Each row was made from one small tree. The marks that hang from a mark follow it in brackets, in the order of their numbers. Every link used is in the known rows. Write each row's tree.
In the rows, 128 means zero.
Known rows:
k_462(k_259(k_948)): [107 109 150 111 100  89 135 119 116 116  82 152  95 132 103 117 134 108
 107 147 151  94 121 149]
k_462(k_259(k_324(k_939))): [111 105 133 137 160  92 136 117 110 140  77 133  91 134 111 111 132  97
 107 172 165 102 120 155]
k_273(k_939(k_4) k_948(k_211)): [137  90 157  80 119 112 152 117 115 104  74 163 125 129 129 160 156 104
 118  98 139 112 113 187]
k_939(k_273): [145  89 141 122 131 111 150 118 107 147  83 161 119  97 118  98 140 121
 105 126 156 102 128 167]
k_324(k_259(k_462 k_948)): [118 114 128 103  72 107 134 113 106 139  85 142 105 128 133 132 136 127
 113 144 124  87 123  88]
k_939(k_273(k_948)): [142  77 135 104 116 112 149 118 114 110  71 165 115 110 120 102 145 115
 105 118 142 107 126 162]
k_131(k_259): [152 112 146 110 133 157 143 108 107 154  81 159 133  83 138 120 148 113
 110 127 156 103 128 158]
k_259(k_151 k_324 k_462 k_948): [ 91 114 144 116 103  77 121 109 101 119  86 128 132 105 127 132 138  91
 118 135 100 109 123 169]
k_948(k_211 k_259(k_324 k_462)): [154  97 159 111 117  98 133 118 116 173  84 141 118  87 105 140 141  99
 130 126 141 130 124 125]
k_939(k_4 k_273(k_948)): [129  86 135  96 116 113 151 124 100 114  82 164 131 115 145 130 142 115
 110 120 140 112 127 166]
k_462(k_259(k_151 k_324 k_948)): [ 92 106 157 112 132  75 121 117 116 133  86 129 107 117 107 117 137  81
 109 145 124 102 122 221]
k_259(k_324): [134 110 152 126 153 115 143 108 106 143  78 146 116  83 122 118 141  91
 107 136 143 108 127 160]
k_211(k_948(k_259(k_151 k_324 k_462))): [113 124 155 158 112  65 121 114 122 162  91 136 120 100 122 117 114  97
  97 145 144 139 132 184]
k_939(k_4): [124 117 150 112 136 127 150 117 104 146  87 163 120  96 147 146 135 115
 105 138 150 107 123 137]
k_151(k_259): [147 118 143 119 126 109 144 109 108 165  89 149 130  96 118 119 137 117
  96 142 163 102 117 164]
k_939(k_4 k_273): [131  98 140 113 134 115 153 125  96 152  96 163 133 101 144 126 139 119
 112 127 150 104 134 169]
k_324(k_939(k_273)): [148  84 119 123 148 106 151 120 103 130  83 156 114 118 130  96 140 130
 103 150 163 109 126 156]
k_273(k_939(k_4) k_948): [119  99 148  96 120 116 147 114 106  97  70 165 125 129 137 150 141 103
  98 110 138 113 121 187]
k_151(k_259(k_324 k_462 k_948)): [118 120 130 117  92  74 127 107  89 134  96 126 146 117 121 135 139  93
 119 140 127 102 123 139]
k_324(k_259 k_939): [145 109 120 116 144 129 147 115 112 156  77 140  87 121 139 115 141 133
  95 170 161  96 119 117]
k_462(k_259(k_151 k_324(k_939))): [ 97 104 140 131 167  82 127 119 117 148  82 120  96 125 113 112 132  95
 102 172 148 110 118 210]
k_324(k_259(k_151 k_948) k_939(k_273)): [132  91 113  98 133  97 133 122 108 133  92 130 111 135 144 100 148 132
  95 159 127  96 127 199]
k_259(k_948): [131 112 145 105 107 109 142 112 110 104  80 162 111 105 124 122 142 111
 102 136 137 102 123 140]
k_324(k_259(k_151) k_939(k_273)): [137  90 117 111 159 112 138 119 113 172  90 131 106 119 143  96 142 137
  92 159 141  98 128 200]
k_259(k_151 k_462 k_948(k_211)): [113 104 151  94  81  84 135 112 120 126  87 145 121 119 117 141 151 116
 129 121 114 104 118 145]
k_273(k_939): [135 107 155 118 136 114 144 107 112 129  75 163 116 108 109 116 139 111
  98 116 154 103 121 194]
k_324(k_259(k_151 k_462) k_939(k_273)): [114  90 110 118 122  95 132 117 109 175  91 124 111 135 139 106 133 143
 106 158 134  97 126 155]
k_273(k_948(k_259)): [159  96 148  93 107 117 136 120 123 119  64 163 103  88 110 124 135 112
  87 132 150 136 127 146]
k_211(k_948(k_259)): [153 119 156 148 111  96 144 117 125 144  84 169 107 102 116 108 119 119
  84 149 182 131 131 153]

Which tree is each row?
[109  95 165  93 111  80 133 118 131 134  87 144 101 124  97 129 150 105
 116 132 136  94 113 197] | k_462(k_259(k_151 k_948(k_211)))
[122 113 136 103  76 128 131 110  97 117  83 151 143 115 139 135 144 115
 128 126 131 102 125 109] | k_131(k_259(k_462 k_948))
[113 122 113 128 132  85 136 114  81 156 100 116 148 132 156 155 132 105
 117 170 150 113 117 128] | k_151(k_259(k_324(k_939(k_4)) k_462))
[118 103 144  88  84  93 132 113 124 157  92 132 110 124 127 144 154 124
 123 129 110  89 115 135] | k_324(k_259(k_151 k_462 k_948(k_211)))
[141 104 144  90  80 129 139 111 108 126  89 153 143 117 132 146 162 114
 146 112 131  99 117 108] | k_131(k_259(k_462 k_948(k_211)))
[ 89 105 136 116 145  69 122 121 113 110  85 119 103 140 117 116 139  86
 105 168 134 104 118 209] | k_462(k_259(k_151 k_324(k_939) k_948))
[156 103 146  84 108 123 147 114 124 144  86 149  99 118 126 132 159 120
 117 131 133  83 116 128] | k_324(k_259(k_948(k_211)))
[119 100 145  90  81  96 130 121 102 115  75 158 127 124 124 160 125 111
 103 115 136 137 130 156] | k_273(k_939(k_4) k_948(k_259(k_462)))
[ 99 114 136 100  80  95 123 110 114 151  88 131 109 121 134 130 133 124
 106 146 108  92 121 143] | k_324(k_259(k_151 k_462 k_948))
[183  62 151  83 114 107 147 130 129 133  76 165 115  98 103 115 155 116
 109 107 152 132 126 169] | k_939(k_273(k_948(k_211 k_259)))
[109  99 166 101 134  72 129 119 126 138  90 127 106 122  99 127 152  82
 125 129 123  97 113 218] | k_462(k_259(k_151 k_324 k_948(k_211)))
[133 114 157 115 166 141 127 105 108 166  84 133 145  69 141 120 153  86
 111 128 129 112 126 231] | k_131(k_259(k_151 k_324))
[130 103 163  96 142  94 135 111 117 123  88 136 124  98 120 131 164  83
 122 119 113 107 116 208] | k_259(k_151 k_324 k_948(k_211))
[130  82 133  96  82  96 134 132 102 133  86 159 134 114 136 141 127 121
 111 124 137 136 136 130] | k_939(k_4 k_273(k_948(k_259(k_462))))
[171  70 150  75 115 109 148 133 119 136  86 164 126 104 130 144 153 114
 114 107 148 131 126 174] | k_939(k_4 k_273(k_948(k_211 k_259)))
[148  76 145  86 118 113 160 127 113 121  84 167 130 119 139 144 157 113
 126 107 142 107 121 159] | k_939(k_4 k_273(k_948(k_211)))
[133 122 146 155  79  78 137 116 116 146  85 162 110 109 114 118 109 125
  97 150 169 131 130 109] | k_211(k_948(k_259(k_462)))
[138 117 139 111 126  91 134 107  97 131  94 134 142 106 124 124 146  88
 105 139 136 101 120 185] | k_151(k_259(k_324 k_948))
[155  92 135 115 131  89 133 120 112 151  84 132 113 105 113 138 144 107
 124 151 151 135 122 113] | k_948(k_211 k_259(k_324(k_939) k_462))
[145 118 120 129 164  96 140 108 100 148  89 125 131 113 130 117 141 100
  99 167 163 110 115 169] | k_151(k_259(k_324(k_939)))
[137 108 136  97  72  78 140 111 107 137  95 142 136 129 115 144 149 120
 125 126 140  97 109 114] | k_151(k_259(k_462 k_948(k_211)))
[105 116 136 116 180 104 135 114  98 139  90 127 127 105 162 143 140  96
 102 162 133 121 123 203] | k_259(k_151 k_324(k_939(k_4)))
[ 97 108 162 129 155  89 126 116 122 169  83 131 103 102 104 114 134  85
 104 147 137 106 123 222] | k_462(k_259(k_151 k_324))
[109 116 138 117  93  85 131 108  96 110  83 139 125 110 123 131 137  93
 124 134 117 103 123 117] | k_259(k_324 k_462 k_948)
[125  91  99 110  90  90 138 122  95 124  92 134 112 158 141 111 140 141
 117 156 135  88 126 106] | k_324(k_259(k_462 k_948) k_939(k_273))
[115 123 154 149  89  74 127 115 127 158  89 152 116 105 118 118 110 123
  90 146 154 136 131 163] | k_211(k_948(k_259(k_151 k_462)))
[ 91 110 122 118 116  70 121 108 100 101  87 122 123 129 138 129 140  99
 114 158 113 114 128 157] | k_259(k_151 k_324(k_939) k_462 k_948)
[117 109 109 108  85 101 135 116 104 120  84 131  99 150 142 131 136 136
 111 166 135  93 120  75] | k_324(k_259(k_462 k_948) k_939)
[129 108 125 112 152 119 135 111 119 167  81 130  92 117 142 114 140 129
  85 171 141 100 121 171] | k_324(k_259(k_151) k_939)
[115 109 123 136 129  92 136 109  97 129  80 133 115 122 132 126 135 108
 119 160 142 111 123 104] | k_259(k_324(k_939) k_462)
[146 104 161  88 143 126 131 107 114 137  89 132 150  91 139 135 173  81
 132 113 116 105 120 228] | k_131(k_259(k_151 k_324 k_948(k_211)))
[122 117 145  96 116 114 132 112 117 148  85 136 105 107 135 121 145 118
  92 143 120  93 125 187] | k_324(k_259(k_151 k_948))
[101 110 115 103  95  93 126 113 109 130  87 123 105 143 144 130 137 136
 102 166 119  97 122 130] | k_324(k_259(k_151 k_462 k_948) k_939)
[147 100 155  98 131  99 146 113 113 112  85 146 119 102 117 134 163  84
 129 120 128 100 116 157] | k_259(k_324 k_948(k_211))
[104 113 142 109 107 113 115 104  95 133  89 125 155  99 142 134 150  86
 128 123 105 107 130 185] | k_131(k_259(k_151 k_324 k_462 k_948))
[120 105 132 123 137  85 116 117 108 154  83 122 117  96 123 126 127 103
  99 164 134 144 126 169] | k_948(k_259(k_151 k_324(k_939) k_462))
[121 112 155 121 125  89 117 112 110 175  85 132 124  74 112 128 127  96
 102 138 125 136 131 183] | k_948(k_259(k_151 k_324 k_462))
[137 110 149 122 117  97 126 115 103 165  83 138 120  82 112 130 126  98
 111 139 141 132 130 129] | k_948(k_259(k_324 k_462))
[152 115 135 156 148  80 139 120 113 126  84 147 107 118 129 107 125 103
  85 171 178 142 128 164] | k_211(k_948(k_259(k_324(k_939))))
[125  98 161  79 123 104 125 120 115 125  75 152 128 104 131 148 135 101
  82 115 129 143 127 252] | k_273(k_939(k_4) k_948(k_259(k_151)))
